What can hang from each mark:
botuk: gibot
regi: dugor
ragem: fenu
dugor: regi
gibot: botuk fenu
fenu: dugor gibot golid peze ragem
golid: fenu

Known rows, with every way that one mark hangs from another:
{fenu dugor gibot golid peze}: [ 3.93  1.11  2.79 -0.79 -5.04  1.10 -0.14  1.49 -2.47  1.40  1.36 -1.88
 -2.16  0.37  0.37  1.35 -1.11 -0.15]
{golid fenu}: [ 3.02 -1.36  1.39  2.92 -1.27 -0.61 -0.55  2.34  0.32  4.06  1.83 -0.44
  0.74  1.29 -1.18  3.03  1.53  1.29]
{botuk {gibot {fenu dugor ragem}}}: [ 2.48 -1.33  1.94  1.03 -0.82 -2.55  0.35 -3.53 -0.36  5.33  2.29  1.71
  1.31 -0.95  1.00 -3.31 -0.76  0.42]
{gibot botuk fenu}: [ 4.03 -0.97  1.84 -0.29  0.83 -1.67 -1.64 -2.61 -0.16  5.18  2.31 -1.18
  1.06  0.40 -1.58  1.61  0.60  0.37]
{golid {fenu dugor gibot}}: [ 3.05 -0.66  2.21  1.58 -4.27 -0.36 -0.34  2.37 -0.73  2.45  2.46 -0.37
  1.13  0.59  0.41  4.21 -0.96  1.14]
{botuk {gibot {fenu peze ragem}}}: [ 2.25 -2.11  2.05  1.19 -0.43 -2.29  1.54 -3.05  0.58  6.22  2.46  1.23
 -0.55 -0.28  0.23 -3.66  0.34  0.75]
{fenu gibot golid}: [ 4.25 -0.53  1.97  0.19 -2.31  0.39 -0.74  0.94 -1.37  2.84  1.44 -1.37
 -0.51  0.27 -0.10  2.15  0.15  1.09]
{ragem fenu}: [ 4.26 -2.25  1.57  1.29  0.46 -0.57 -0.70  0.21 -1.34  4.12  0.52  0.19
 -0.43  0.80 -1.01 -1.00  1.34  0.38]
{botuk gibot}: [ 3.16 -1.59  1.07  2.41 -0.05 -1.60 -0.62 -1.40 -0.74  5.06  2.61 -0.63
  0.16  0.13 -0.02  0.78  0.21  1.63]
{botuk {gibot {fenu golid ragem}}}: [ 3.01 -1.22  1.85  0.73  0.13 -1.84  0.24 -3.55  0.19  5.56  1.91  0.52
  0.15 -1.01  0.44 -2.85  0.85  0.61]
{fenu {gibot botuk} golid peze ragem}: [ 4.18  0.14  3.17 -0.79 -0.19 -0.58  0.35 -0.24 -0.07  3.20  3.65 -1.23
 -2.28 -0.07 -0.69  2.63  0.07  0.64]
{fenu golid peze ragem}: [ 3.48 -0.16  2.30  0.82 -0.54  0.17  0.72  1.30 -0.40  3.53  1.29  0.10
 -2.47  0.62 -0.99 -1.71  1.65  0.19]
{fenu peze ragem}: [ 2.94 -1.45  1.99  1.65  0.01 -0.78  1.15  1.23  0.04  4.45  1.77  1.33
 -1.41  0.98 -1.05 -1.97  1.21  0.84]
{ragem {fenu {dugor regi} golid peze}}: [ 4.01  0.76  3.20 -0.62 -2.41  0.02 -0.06  2.01 -3.57  1.06  1.93 -0.63
 -3.69  1.44 -0.77 -2.15 -0.35 -1.38]
{golid {fenu ragem}}: [ 2.59 -1.89  1.71  3.19  0.15 -1.32  0.59  2.10  1.34  4.56  2.42  1.61
  0.89  0.86 -0.92  1.03  1.81  1.47]
{regi dugor}: [ 2.77  0.18  0.90  2.55  0.72 -2.25 -1.16  0.58  0.25  3.61 -0.34 -0.41
  0.13  0.43 -1.12 -0.52  0.98  1.97]
{golid {fenu dugor {gibot botuk}}}: [ 3.69  0.15  2.62  0.70 -2.47 -1.13 -1.22  0.78 -0.38  2.53  4.19 -1.74
  1.05  0.30 -0.24  7.14 -1.31  1.00]
{fenu {dugor regi} {gibot botuk} golid}: [ 4.33  1.50  3.27 -1.38 -1.59 -1.25 -1.53  0.58 -2.59  1.01  5.08 -1.76
 -1.05  0.58 -0.37  4.28 -2.21  0.30]

Rows:
[ 4.57 -0.51  2.32  0.10 -1.23  0.92 -0.22  0.74 -1.98  2.90  0.05 -1.60
 -3.28  0.83 -1.15 -1.25  1.72 -0.70]  {ragem {fenu golid peze}}
[ 4.55  0.34  2.11 -1.04  0.26 -0.78 -1.99 -2.62 -0.57  4.29  1.58 -2.39
  0.01  0.02 -1.52  1.91  1.00 -0.26]  {gibot botuk {fenu golid}}
[ 3.44  0.53  1.87 -0.12 -2.78 -0.85 -1.14 -3.35 -1.85  3.88  1.16 -1.53
  0.08 -0.86  0.83 -1.16 -0.68 -0.38]  {botuk {gibot {fenu dugor golid}}}
[ 4.02  0.26  2.19 -0.86 -0.64 -1.52 -1.92 -2.60 -1.13  4.04  2.07 -1.17
  1.18  0.11 -0.95  1.35 -0.65 -0.42]  {gibot botuk {fenu dugor}}
[ 3.45 -0.66  1.54  0.55 -1.26 -1.12 -0.88 -3.35 -0.77  5.07  1.30 -1.53
  0.02 -0.60  0.20 -0.88  0.52  0.41]  {botuk {gibot {fenu golid}}}
[ 3.88  0.23  2.88 -1.19  0.57 -1.01 -0.08 -2.27  0.35  4.55  2.23 -0.93
 -1.65 -0.03 -1.47 -0.67  1.19 -0.55]  {gibot botuk {fenu golid peze ragem}}
[ 3.46  1.02  2.65  0.21 -2.07  0.49  0.40  1.33 -1.42  2.43  1.11  0.05
 -2.35  0.33 -0.35 -2.01  0.42 -0.59]  {fenu dugor golid peze ragem}
[ 2.77  0.29  2.21  1.89 -3.99  0.16 -0.03  2.88 -0.77  2.67  1.64 -0.92
 -0.87  1.38 -0.70  2.28  0.18  0.04]  {golid {fenu dugor peze}}
[ 2.61 -0.05  2.80 -0.45 -3.28 -1.39  0.35  0.69 -2.17  2.93  2.45  0.63
 -0.96  1.67 -0.71 -2.64 -1.22 -0.61]  {gibot {fenu {dugor regi} peze}}
[ 2.98 -1.98  2.49  0.89 -1.53 -0.83  1.73  1.29  0.05  4.01  2.59  1.39
 -1.11  0.58 -0.09 -0.52 -0.04  1.45]  {fenu gibot peze ragem}
[ 3.20 -0.55  2.49 -0.33 -1.28 -0.28  0.89 -0.67 -0.02  4.46  0.62  0.43
 -1.51  0.26 -0.81 -3.58  1.54 -0.36]  {gibot {fenu golid peze ragem}}
[ 3.29  0.17  3.20 -0.24 -2.07 -1.22  0.55  2.03 -1.90  1.45  4.01  1.63
 -0.83  0.42  0.52 -0.71 -1.50  0.60]  {fenu {dugor regi} gibot golid ragem}
[ 3.70  0.02  2.19 -0.54 -2.70  0.49 -0.19 -0.54 -1.05  3.89  0.03 -1.59
 -1.59  0.72 -1.05 -1.62  1.25 -0.54]  {gibot {fenu golid peze}}
[ 2.40 -1.98  2.64  2.07 -2.60 -0.85  2.00  2.67  1.22  3.87  3.24  1.15
 -0.60  0.85 -0.13  1.96  0.41  1.64]  {golid {fenu gibot peze ragem}}
[ 4.56  0.19  3.15 -1.28 -4.35  1.18  0.04  0.87 -3.01  1.30  0.61 -1.51
 -2.85  0.15  0.43 -0.23 -0.76 -0.85]  {ragem {fenu dugor gibot golid peze}}
[ 3.74  0.66  2.66 -1.26 -1.80 -0.97 -1.02 -2.01 -1.23  3.77  2.11 -1.64
 -0.55  0.47 -1.12  0.84 -0.73 -0.91]  {gibot botuk {fenu dugor peze}}
[ 3.01 -0.04  2.18  0.13 -1.40 -1.59 -0.12 -3.49 -0.77  4.40  1.79  0.47
  0.26 -1.32  1.05 -3.15 -0.41 -0.18]  {botuk {gibot {fenu dugor golid ragem}}}
[ 3.60  0.03  3.23 -0.59 -1.18 -1.25  0.47 -0.20 -0.61  2.94  4.17  0.02
 -1.15  0.02 -0.12  2.04 -1.59  0.49]  {fenu dugor {gibot botuk} peze ragem}
[ 2.95  1.14  3.18  0.14 -1.63 -0.73  0.79  2.47 -1.95  1.68  3.11  1.03
 -2.88  1.19 -0.62 -2.51 -0.45 -0.47]  {fenu {dugor regi} golid peze ragem}
[ 3.20  0.63  2.85 -0.87 -2.82  0.02  0.63 -0.66 -1.05  3.29  0.45  0.44
 -1.39 -0.03 -0.20 -3.88  0.32 -1.19]  {gibot {fenu dugor golid peze ragem}}
